What can hang from each mark:
q601: q747 q769 q826 q845 q888 q946
q826: q601
q747: q601
q545: q888
q888: q545 q601
q845: q601
q946: q601

Each row was made from one small tree. Brackets hold a mark, then the marks that hang from it, in the order of their numbers. Every link used is in the known rows. Write each row's tree.
Known rows:
{q845 {q601 q747 q769 q826 q946}}: [  5.4 -12.6   3.6  -5.7   8.7  -3.1   5.4   4.4  10.0 -22.4   5.2 -14.8
   4.4  -3.0  -0.2  -5.1 -12.0   3.1  -4.6  15.0]
{q747 {q601 q769 q826 q845 q888 q946}}: [ -5.0   2.9  -6.7   2.3   3.7   1.2   6.3  -6.6  -0.2   5.4   6.0 -18.0
 -11.0   9.0  -2.2  -7.9 -17.3   8.4   4.7   5.8]
{q826 {q601 q747 q845 {q888 q545}}}: [ -9.0   6.5  -4.5  -0.1 -12.7   4.9  -5.3  -1.2   0.5  18.2  -1.7   7.8
  -0.5   8.7   1.8   2.4  15.3   4.3  -7.5   0.1]
{q888 {q601 q946}}: [ -0.1   0.8   6.8   1.5   1.3  -5.5  -6.5   6.0 -16.5  -2.6   0.0  35.9
   4.6 -10.3  -3.6   3.4   6.7  -3.2   8.3 -13.3]
{q888 q545}: [ -0.7  -2.5   4.4  -2.5  -5.4  -2.3 -12.5   7.9  -9.6  -3.8   1.9  55.0
   9.1 -17.0  -3.6   9.5  22.7 -10.3   1.6 -11.9]
{q826 {q601 q845}}: [-18.0   0.9   0.4  -2.4  -1.9  -3.7 -11.7   7.8 -11.0  -2.4  13.2  41.8
  -3.0  -7.9  -6.3   1.5  17.6   9.9  -3.4  -6.9]
{q545 {q888 {q601 q769 q845 q946}}}: [  4.4   3.3   7.0   3.8   4.2  -0.9   4.1   0.6 -11.0  -3.5  -7.9   2.9
  -5.6   2.5  -0.3  11.6 -10.1  -4.1   5.5 -10.7]
{q888 q545 {q601 q747 q845}}: [ 11.2   9.9   5.9  -1.2 -18.8   1.8  -6.4   6.0  -7.6   3.5 -13.4   8.0
  -6.0  -2.9   2.7  10.3   7.0 -10.2   0.1  -9.5]
{q747 {q601 q769 q826 q845}}: [ -4.7   0.7  -1.6  -0.5  -1.7  -2.6  -1.1   3.4  -0.9 -13.3  11.6   0.1
 -13.6  -8.3  -4.8  -1.6  -0.5   2.1   3.0  -1.1]
{q888 q545 {q601 q747}}: [ 10.1   3.8   7.1   1.0 -13.5  -0.4  -7.9   7.6  -5.6  -1.4  -8.3  22.9
   5.4 -12.0   2.2  10.4  21.0 -15.2   2.9 -13.0]
{q826 {q601 q769 q946}}: [-14.4  -7.0   0.4   0.6  10.6  -5.0  -1.2   4.9  -4.3 -15.4  12.6  32.0
   8.7  -8.9  -3.3  -7.9   5.4   6.4   2.6   4.1]
{q545 {q888 {q601 q747 q769 q826 q845 q946}}}: [ 10.2   4.6   5.5   1.8   0.9   1.1  15.8  -1.6   0.2  -6.8 -15.8 -44.5
  -7.8   9.9   4.2   8.0 -23.9  -6.4   1.1  -2.0]
{q601 q747 q769 q826 q845 q888 q946}: [  3.4   0.0  -5.6  -2.5  13.0   1.0   8.2  -9.0   4.3   9.0  -9.5 -42.0
  -3.8  13.0   2.1  -7.3 -24.8   3.9  -2.8  10.7]
{q601 q826}: [ -5.0  -5.6   3.2  -3.0   7.0  -5.9  -7.9   6.3  -6.7  -7.1   7.5  31.8
   3.6 -15.6  -5.8   4.8  15.1  -3.0   0.1 -12.4]
{q601 q769 q826 q845}: [ 0.3 -0.8  1.5 -4.3  9.6 -3.7 -4.6  1.5 -3.2 -9.3  2.7  0.7 -8.1 -9.0
 -3.4  0.3 -3.8  0.4 -1.8 -3.1]
{q826 {q601 q888}}: [-20.3  -4.3  -2.5   3.3   7.2  -3.2 -14.7   0.9  -6.2  12.7  17.7  46.7
   8.7  -7.3  -5.9   1.6  35.4   8.9  -1.2 -12.0]
{q888 q545 {q601 q747 q769 q826 q845 q946}}: [ 18.7  11.4   4.3  -0.8 -12.5   4.2  12.0   0.6   1.1  -6.4 -20.5 -41.0
 -10.2   8.0   8.3  -1.7 -28.8  -8.6   1.7   5.6]
{q946 {q601 q747 q769 q826 {q888 q545}}}: [  8.6  -4.8  -1.9   0.4  -5.1   0.8  -1.1  -3.7  16.7   1.9  -2.8 -20.6
  14.1  -1.5   4.8  -6.0  11.9  -5.8  -2.0   5.7]
{q601 q747 q769 q826 q888 q946}: [  2.3  -6.4  -4.0  -0.5  18.2  -1.4   6.6  -7.5   6.7   3.9  -5.0 -26.9
   6.9   4.6   1.5  -7.4 -11.3  -0.9  -0.2   7.6]

Write each row's tree:
[  8.8  -2.6   7.9   4.5   5.1  -2.3   5.2   1.6   4.2  -9.4  -5.8 -19.7
   0.7  -6.9   2.2  14.4  10.7 -14.0   1.9 -13.6] : {q545 {q888 {q601 q747 q769 q826}}}
[-14.4  -0.3  -1.8  -3.3  -2.9  -2.7  -6.5   6.9  -3.8  -2.9   6.4  17.2
  -2.2  -3.3  -3.5   0.0  14.8   7.5  -7.3   0.2] : {q826 {q601 q747 q845}}
[-11.1  -8.9  -0.9  -0.2   9.7  -4.8  -5.8   5.8   4.9 -15.2  11.8  17.4
   8.3 -12.8  -2.1  -4.3  22.7   0.9  -2.8   2.6] : {q826 {q601 q747 q769}}
[  2.6   8.0  -5.1   2.7 -10.9   6.0   9.2  -6.3   2.0   7.3  -1.9 -18.6
 -11.1  11.1   2.1  -4.6 -20.1   1.7   4.2   7.3] : {q747 {q601 q769 q826 q845 {q888 q545} q946}}
[ -3.5   4.0  -3.1   3.7 -14.7   3.5   5.2  -1.5  -2.0   9.1   2.7  11.6
   0.5   3.6  -1.1  -0.9  -1.6  -2.4   6.2  -2.0] : {q747 {q601 q826 {q888 q545} q946}}
[ -2.9   4.8  -6.0   0.5  -4.9   6.2   6.3  -5.1   4.8   9.3  -7.0 -16.2
   0.2  16.3   5.0  -6.9 -11.3   6.0  -3.7  14.2] : {q826 {q601 q747 q769 q845 {q888 q545} q946}}
[  6.8   6.5   5.6   0.7   2.5  -2.9  -4.9   2.5  -5.5  -6.7  -1.0  -8.2
 -13.9  -7.7  -0.4   3.9  -2.4  -1.7   3.4 -12.4] : {q888 {q601 q769 q826 q845}}
[ -9.9  -0.5  -7.3   0.4   9.5   1.3   3.4  -6.1   3.2   8.5   0.3 -17.0
  -0.6  12.9   1.1  -9.9  -8.6  12.4  -3.6  12.3] : {q826 {q601 q747 q769 q845 q888 q946}}
[  0.0 -11.1   5.2  -6.1   0.4  -4.1  -6.0   9.0   5.7 -13.9  11.2  10.4
   2.6 -10.6  -3.9   4.2  13.5   1.6  -7.8   0.7] : {q845 {q601 q747 q826}}
[ -2.2  10.5  -4.8   1.8 -18.9   6.0   7.1  -3.2  -4.2  14.7  -2.3  -4.0
  -9.9  12.2  -0.3  -1.1 -14.0   2.9   3.6   1.5] : {q747 {q601 q826 q845 {q888 q545} q946}}
[-7.3  6.2 -4.0  1.9 -3.6  5.3  1.4 -4.5 -2.2 10.9 -0.8  5.9 -1.0 12.0
  2.5 -5.1 -7.6  8.0 -0.8  6.5] : {q826 {q601 q769 q845 {q888 q545} q946}}
[ 11.8  -5.9   1.1  -2.1  -0.5   4.5   6.9  -2.9  14.6  -1.0  -3.0 -24.3
   5.1   8.1   4.8  -2.4 -11.4  -0.7  -5.3  13.7] : {q845 {q601 q747 q769 q826 {q888 q545} q946}}
[ 6.5 -5.4  3.7 -0.6 -0.7  2.8 -7.0 -0.2  9.8  1.1  8.2  9.0  2.0 -3.8
  0.3  5.7 13.2 -0.1 -4.0 -2.6] : {q845 {q601 q769 q826 {q888 q545}}}
[ 5.9  6.0 -1.6 -1.1  0.1  4.2 -2.6 -5.6  1.6 11.8 -5.1 -8.1 -7.0  3.4
  1.7  3.7 -2.7 -2.4 -1.7 -4.3] : {q601 q769 q826 q845 {q888 q545}}
[  7.4  -3.8  -3.3  -0.1   6.2   2.6   2.5  -5.9   3.2   6.5 -10.6  -2.7
  12.9   3.4   3.9  -1.7  -2.4  -7.5   1.2   7.7] : {q601 q747 q769 {q888 q545} q946}
[  6.8   8.0   3.5  -2.3  -5.5  -0.8   6.5   2.9  -7.2  -0.7 -12.8 -26.4
  -9.7   5.5   2.1  -1.0 -20.6  -0.8   0.6  -1.6] : {q888 {q601 q747 q826 q845 q946}}
[-2.3 -7.4 -3.0 -1.1  1.4 -4.0 -6.4 -1.7  8.0  6.9  4.8 -4.5 14.2 -4.5
 -1.5 -6.0 19.7  2.2 -3.2 -1.0] : {q946 {q601 q747 q826 q888}}
[ 0.1 -9.6  1.5 -1.2 13.9 -1.4 -1.1 -2.9  5.4 -1.5 10.9 -0.7  3.1  1.7
 -2.1 -3.2 -5.4  9.2 -2.0  5.2] : {q845 {q601 q769 q826 q888 q946}}
[  2.2   1.7   9.5   4.5  -1.9  -2.3   6.9   4.0 -10.4  -2.3  -5.1   9.1
   1.3  -1.4  -1.4  13.6   0.0  -7.7   5.9 -17.9] : {q545 {q888 {q601 q826 q946}}}
[  9.8   1.0  -3.6  -1.7  -8.9   3.0   1.0  -5.3  14.4   5.5  -8.3 -35.5
   3.0   6.7   5.2  -6.3  -1.8  -1.1  -4.3   8.9] : {q946 {q601 q747 q769 q826 q845 {q888 q545}}}
[ -7.1  -7.0  -1.6   1.7   5.0  -4.9  -0.6   3.8  -5.1 -17.4  13.3  29.4
   4.7 -12.1  -5.8  -5.4   3.1  -0.7   9.2   3.4] : {q747 {q601 q769 q946}}
[-15.2  -5.0  -4.2   3.9  14.5  -1.9  -2.6  -3.5  -1.9   5.0  12.4  20.9
   9.3   0.5  -2.6  -7.4   8.3  10.4   2.0   1.5] : {q826 {q601 q769 q888 q946}}
[ 10.7   5.4  -4.1  -2.6  -0.4   5.8  11.1  -8.2   6.0   9.7 -17.9 -42.0
  -3.4  15.6   6.2  -4.0 -27.5  -2.6  -2.8  12.2] : {q601 q747 q769 q826 q845 {q888 q545} q946}
[-1.7  5.1 -5.3  3.4 -9.5  4.1 -6.7 -3.8 -0.7  9.4  5.1 15.9 -6.6 -0.2
 -1.4  3.7  8.6 -1.0  4.1 -3.5] : {q747 {q601 q769 q845 {q888 q545}}}
